Each row was made from one path, in order. Every step used is in the known rows, and no mark comes twice. Write each row's path.
Known rows
teni/torutim/buku/vurilon/puni/zuru: [-0.726  2.898  1.733 -0.105 -2.400  0.490  0.451  0.860  2.882  0.008
  0.053 -0.828  0.126  0.043  0.458  3.550  2.107  0.104 -0.468 -0.480
  2.867]
mufu/teni/zuru/puni: [-1.348  1.814  0.748  1.379 -2.683 -2.751 -0.230 -1.671  0.749 -1.654
 -0.517 -1.765  0.943  3.197  0.321  1.565  1.831 -0.861 -2.454 -1.677
  3.319]
mufu/teni: [-0.601  2.913  0.646  0.056 -2.579 -2.306  0.109 -1.255  0.817 -1.175
 -0.958 -1.141  0.106  1.829  0.398  1.631  1.648 -0.571 -2.778 -1.020
  0.285]
teni/zuru/puni/torutim/buku: [-1.458  0.361  2.397 -0.719 -2.067 -0.810  0.282 -1.340  2.388 -2.099
 -0.403 -1.222 -0.612  4.395  0.809 -1.071  0.857  0.079 -1.104 -0.852
  3.816]
mufu/puni: [-0.966  0.569 -0.040 -0.131 -2.642 -0.722  0.109 -0.472  1.004 -0.485
 -0.844 -0.362  0.347 -0.064 -0.267  0.205  1.374 -0.855 -2.098 -0.531
  0.912]
vurilon/buku: [-0.789  1.393  1.167 -1.026 -2.292 -0.566  0.187 -0.088  1.740 -0.120
 -0.215 -0.482 -0.168  1.004  1.067 -0.618  0.600 -1.218 -0.509 -2.031
  1.044]
torutim/buku: [-0.236  2.251  1.602 -1.615 -1.714 -0.705  0.426 -0.805  2.527 -0.994
 -0.646 -0.321 -0.730  1.747  0.970  0.479  1.174  0.056 -1.479 -0.800
  0.179]
torutim/buku/mufu/teni: [ 0.125  5.558  2.147 -0.849 -2.332 -2.001  0.361 -0.977  2.769 -1.930
 -0.888 -0.431  0.822  2.712  1.244  3.359  2.763  0.040 -1.946 -0.908
 -0.238]
puni/zuru: [-0.844  2.013  1.612 -1.422 -2.085 -2.042  0.384 -0.347  2.187 -0.468
 -0.707 -1.459 -0.335  2.021  0.208  0.993  1.809 -0.199 -2.106 -0.722
  0.993]
teni/zuru/puni/torutim: [-1.819 -0.842  1.052  0.024 -2.609 -1.379  0.081 -1.513  1.412 -1.625
 -0.360 -1.652 -0.380  3.676  0.098 -1.496  0.668 -0.497 -1.296 -0.973
  4.297]
teni/vurilon/buku/mufu: [-0.644  0.293  1.219 -0.530 -3.100 -2.013  0.379 -0.609  2.464  0.007
 -0.073 -0.360  1.434  0.996 -0.019  1.779  2.036 -1.006  0.679 -3.074
  1.829]
torutim/buku/vurilon: [ 0.101  2.333  1.926 -1.116 -2.372 -0.062  0.249 -0.309  2.630 -0.535
 -0.727 -0.360 -0.187  0.610  0.673  1.956  1.125 -0.080 -0.810 -0.367
 -0.320]
torutim/buku/mufu/teni/vurilon: [-0.171  3.075  2.133 -0.099 -2.810 -2.964  0.465 -1.585  2.675 -1.541
 -0.795 -0.742  1.554  2.776 -0.017  4.299  3.345  0.220 -1.219 -1.718
  0.628]
buku/mufu/teni: [-0.188  4.326  0.808 -0.148 -2.800 -2.483  0.156 -1.034  1.585 -1.462
 -0.814 -0.871  1.077  2.029  0.505  3.114  2.579 -0.864 -2.205 -1.142
  0.233]
zuru/puni/torutim/buku: [-0.970  1.513  1.409 -1.485 -1.883  0.135  0.467 -1.087  2.307 -1.981
 -0.429 -0.822 -1.436  3.089  1.141 -0.150  0.165  0.995 -1.231 -0.038
  2.392]
torutim/buku/zuru/puni: [-0.102  3.510  0.236 -0.088 -1.905  0.249  0.408 -0.463  2.824 -1.399
  0.122 -1.132  0.245  3.065  1.979  0.643  0.988  0.176 -1.094 -0.557
  2.082]
vurilon/puni/torutim/buku/mufu: [-0.474  3.865  0.195 -1.795 -2.955  0.428  0.676 -0.833  3.423 -1.849
 -0.272 -0.144 -0.165  1.443  1.180  1.201  2.199  0.608 -1.078 -0.397
  2.207]
torutim/buku/vurilon/puni/zuru: [-0.272  4.588  1.362 -0.957 -2.816  0.088  0.411  0.140  3.526 -0.302
 -0.364 -1.024  0.153 -0.190  0.863  3.369  2.535  0.702 -1.434 -0.515
  1.479]
teni/zuru/puni: [-1.361 -0.339  0.399  0.466 -2.444 -1.806 -0.088 -1.410  1.484 -0.959
 -0.183 -1.402  0.454  2.517  0.167 -0.237  1.026 -0.714 -1.401 -1.613
  3.747]
teni/vurilon/buku/zuru/puni/torutim: [-1.341 -0.834  0.797  0.608 -3.169 -0.218  0.526 -0.512  1.969 -0.762
  0.515 -1.763  0.583  3.560  0.835 -1.015  0.631 -0.497  0.465 -1.902
  4.385]
zuru/puni/torutim/buku/mufu: [-0.544  2.721  1.320 -1.708 -2.130 -0.193  0.539 -1.129  3.145 -2.135
 -0.307 -0.523 -0.444  3.198  1.337  1.515  1.051  0.877 -0.869 -0.312
  2.568]
vurilon/buku/mufu/teni/zuru: [-0.817  3.616  2.830  0.472 -3.168 -2.899 -0.017 -0.484  2.201 -1.302
 -0.483 -0.979  2.118  3.442  1.026  1.536  3.093 -2.377 -0.924 -2.955
  1.994]
mufu/teni/zuru/puni/torutim/buku: [-1.428  2.404  2.801  0.273 -2.357 -1.802  0.198 -1.561  1.838 -2.881
 -0.770 -1.624 -0.098  5.568  0.933  0.440  1.740 -0.037 -2.192 -0.867
  3.453]
mufu/teni/vurilon/buku/zuru: [-0.696  2.117  1.306  1.653 -3.352 -2.082  0.334 -0.359  1.474 -0.595
 -0.042 -1.684  1.825  3.310  0.767  1.365  2.446 -1.412 -0.747 -2.622
  1.771]
buku/mufu/teni/torutim: [-0.753  2.470  1.197  0.801 -2.484 -2.042  0.209 -0.426  1.042 -1.130
 -0.568 -0.719  0.931  2.036  0.154  3.281  2.172 -1.231 -1.325 -1.173
  1.859]
vurilon/buku/zuru/puni/torutim: [-1.009  1.724  0.589 -0.041 -2.674  0.686  0.414  0.142  2.020 -1.231
  0.383 -1.520 -0.148  3.565  2.079 -1.697  0.170 -0.818 -0.110 -1.037
  3.540]

Write each row's path
[-0.855  1.254 -0.177  0.094 -2.597  0.172  0.426 -0.734  1.789 -1.710
  0.028 -1.792 -0.260  3.469  1.289 -1.262  0.387 -0.185 -1.319  0.052
  3.081] => buku/zuru/puni/torutim
[-1.306  0.078  0.002 -0.879 -2.403 -0.305  0.268 -1.307  1.167 -1.424
 -0.302 -1.223 -1.226  2.326  0.432 -0.496 -0.146  0.339 -1.359 -0.204
  2.854] => zuru/puni/torutim
[-1.052  0.411  2.736 -0.081 -2.664 -0.233  0.149 -0.759  2.602 -1.636
 -0.491 -1.292 -0.250  3.307  0.614  0.647  0.860 -0.131 -0.522 -0.487
  3.378] => teni/zuru/puni/torutim/buku/vurilon
[-0.447  2.160 -1.075  0.574 -2.453 -0.231  0.222 -0.639  1.662 -0.862
  0.198 -1.527  0.458  2.089  1.366  0.208  0.749 -0.298 -1.336 -0.592
  2.575] => buku/zuru/puni
[-0.400  2.716  2.680  0.877 -2.286 -0.544  0.193  0.020  1.361 -0.860
 -0.824 -0.650  0.141  1.783  0.425  3.737  1.494 -0.742 -0.969 -0.488
  0.837] => mufu/teni/torutim/buku/vurilon
[-0.341  4.410  3.250 -0.099 -2.627 -3.125  0.177 -1.132  2.945 -2.133
 -0.940 -0.847  1.691  4.102  0.791  2.593  3.536 -1.026 -1.782 -1.778
  1.233] => torutim/buku/mufu/teni/zuru
[-1.219  1.198 -1.360 -0.914 -3.145  0.305  0.396 -1.125  1.511 -1.068
 -0.335 -0.896 -0.927  0.543  0.462 -0.978  1.003  0.260 -1.667 -0.363
  2.569] => vurilon/puni/torutim
[-0.609  1.610  0.678  0.823 -1.528  0.747  0.474  0.220  2.231 -1.083
  0.462 -1.014  0.151  2.948  1.544  0.840  0.654 -0.294 -0.123 -0.468
  3.621] => teni/torutim/buku/zuru/puni
[-1.036  1.665  1.937 -1.058 -3.235 -0.004  0.379  0.383  2.101 -1.014
 -0.577 -0.004  0.782  1.455  0.686 -0.055  1.676 -1.633 -0.557 -1.195
  1.941] => vurilon/buku/mufu/puni/torutim
[-1.134  1.693  1.384 -0.688 -2.379 -1.671  0.293  0.073  1.653 -0.288
 -0.910 -1.110  0.508  0.972 -0.278  1.170  2.356 -0.519 -2.622 -0.419
  1.194] => mufu/puni/zuru
[-0.632  3.777  0.670  1.258 -2.840  0.497  0.180 -0.084  1.475 -0.862
 -0.358 -0.481  0.519 -0.060  0.663  4.346  1.999 -0.374 -1.158 -0.750
  2.256] => mufu/teni/torutim/buku/vurilon/puni
[-0.876  1.242 -0.844 -0.311 -3.788  0.896  0.250 -0.724  1.635 -0.636
 -0.362 -0.857 -0.593 -0.591  0.169  0.630  0.897 -0.059 -1.108 -0.068
  2.207] => buku/vurilon/puni/torutim
[-0.313  1.850  2.148 -0.863 -1.725 -0.539  0.562 -0.019  2.766 -1.011
 -0.287  0.103  0.094  1.857  0.719  2.144  1.672 -0.677  0.035 -1.010
  1.875] => teni/torutim/buku/mufu
[-0.670  3.736  1.159  1.921 -1.834 -0.267  0.372 -0.139  1.529 -1.794
  0.098 -1.376  0.646  4.107  1.725  2.427  1.369 -0.458 -1.211 -0.520
  3.215] => mufu/teni/torutim/buku/zuru/puni
[-0.485  1.874  0.087 -0.382 -2.905 -1.098  0.192 -0.413  1.870 -0.767
 -0.709 -0.047  1.331  0.097 -0.120  1.715  2.293 -1.028 -1.525 -0.803
  0.865] => buku/mufu/puni
[-0.996  1.715  2.456 -0.925 -2.358 -1.265  0.371 -1.324  3.361 -2.414
 -0.334 -0.931  0.343  4.539  0.990  0.401  1.745 -0.062 -0.435 -0.976
  3.811] => teni/zuru/puni/torutim/buku/mufu
[-0.456  1.983 -1.593  0.088 -3.505  0.451  0.039 -0.601  1.604  0.120
 -0.219 -0.619  0.309 -2.041  0.203  1.985  1.347 -0.220 -1.363 -0.725
  1.622] => buku/vurilon/puni
[-0.784  2.496  2.276  0.326 -1.646 -1.151  0.378 -0.511  1.227 -1.447
 -0.753 -0.605 -0.268  2.901  0.667  2.208  1.535 -0.594 -1.495 -0.690
  1.414] => mufu/teni/torutim/buku
[-0.351  4.281  3.103 -1.595 -2.304 -1.445  0.566  0.405  3.687 -1.112
 -0.893 -0.354  1.270  1.863  0.559  3.109  3.467 -0.055 -2.051 -0.339
  0.739] => torutim/buku/mufu/puni/zuru
[-0.629  1.540  1.858 -0.191 -2.096 -0.217  0.442  0.362  2.256 -0.849
 -0.467  0.488  1.006  0.842  0.193  2.483  2.193 -1.034 -0.429 -0.564
  2.063] => teni/torutim/buku/mufu/puni
[-0.980  0.507  0.646  0.839 -3.077 -3.141  0.184 -1.845  0.663 -0.754
 -0.856 -1.370  0.761  1.735 -0.858  2.393  2.107 -0.157 -1.879 -1.765
  1.061] => mufu/teni/vurilon
[-0.644  0.028  0.861  0.645 -3.052 -0.918  0.465 -0.135  2.064  0.145
  0.253 -1.246  1.289  2.288  0.604 -0.353  1.616 -1.344  0.483 -2.606
  2.145] => teni/vurilon/buku/zuru
[ 0.161  3.608  1.692 -1.806 -2.060 -1.179  0.471 -0.728  3.428 -1.231
 -0.543 -0.024  0.320  1.760  1.066  1.872  2.059 -0.030 -0.938 -0.782
  0.186] => torutim/buku/mufu
[-0.847  2.597  3.441 -0.579 -1.872 -1.119  0.609  0.880  2.921 -0.761
 -0.585 -0.257  1.120  1.933  0.152  3.213  3.111 -0.705 -0.935 -0.333
  2.295] => teni/torutim/buku/mufu/puni/zuru
[-1.040  1.182  2.081 -1.352 -2.289  0.148  0.548 -0.391  1.869 -1.660
 -1.089 -0.143 -0.685  2.135  0.343 -0.719  1.267 -0.114 -1.803  0.453
  1.112] => mufu/puni/torutim/buku
[-1.183  1.847 -0.637  0.682 -4.198 -1.910  0.470 -1.982  1.578 -1.646
 -0.399 -1.138  1.202  1.319 -0.535  3.004  3.154  0.312 -1.561 -1.299
  3.108] => buku/mufu/teni/vurilon/puni/torutim
[-0.631  3.139 -0.169 -0.332 -3.259 -0.371  0.213  0.027  2.354  0.134
 -0.223 -1.340  0.441 -0.888  0.245  2.961  2.231  0.027 -1.653 -0.635
  1.849] => buku/vurilon/puni/zuru
[-0.907 -0.160  0.984  0.209 -3.580 -1.513  0.277 -0.124  1.970  0.052
 -0.259 -0.044  2.323  0.040 -0.469  1.852  2.590 -1.495  0.236 -2.652
  2.095] => teni/vurilon/buku/mufu/puni
[-1.356  0.575 -0.466 -0.062 -3.167 -1.961  0.485 -1.067  1.980  0.153
 -0.054 -1.505  0.686  0.080 -0.768  2.068  2.664  0.706 -1.494 -1.603
  3.047] => teni/vurilon/puni/zuru
[-0.466  3.766 -0.153 -0.517 -2.876  1.314  0.777 -0.392  3.024 -1.675
 -0.016 -0.957 -0.282  2.563  1.942 -1.114  1.728  0.433 -1.154  0.132
  2.608] => vurilon/puni/torutim/buku/zuru
[-0.229  2.618  1.794 -1.045 -2.201  0.240  0.765 -0.402  2.989 -1.776
 -0.525 -1.137 -0.650  4.378  1.785 -1.447  1.140 -0.118 -1.044  0.163
  1.185] => puni/torutim/buku/zuru
[-0.345  2.827  1.272 -1.326 -2.672 -0.947  0.272  0.027  2.599 -0.440
 -0.179 -0.219  0.778  1.188  1.299  0.924  1.566 -1.386 -0.009 -2.160
  0.980] => vurilon/buku/mufu
[-0.556  2.330  1.846 -0.391 -2.570  0.638  0.699  0.079  2.493 -1.755
 -0.697 -0.750  0.186  3.423  1.188 -1.319  1.725 -0.451 -1.520  0.619
  1.382] => mufu/puni/torutim/buku/zuru
[-1.350  2.459  0.132  0.915 -3.434 -2.807  0.334 -1.334  1.356 -0.522
 -0.391 -1.941  1.182  0.940 -0.635  3.681  3.531  0.590 -2.640 -1.859
  2.721] => mufu/teni/vurilon/puni/zuru
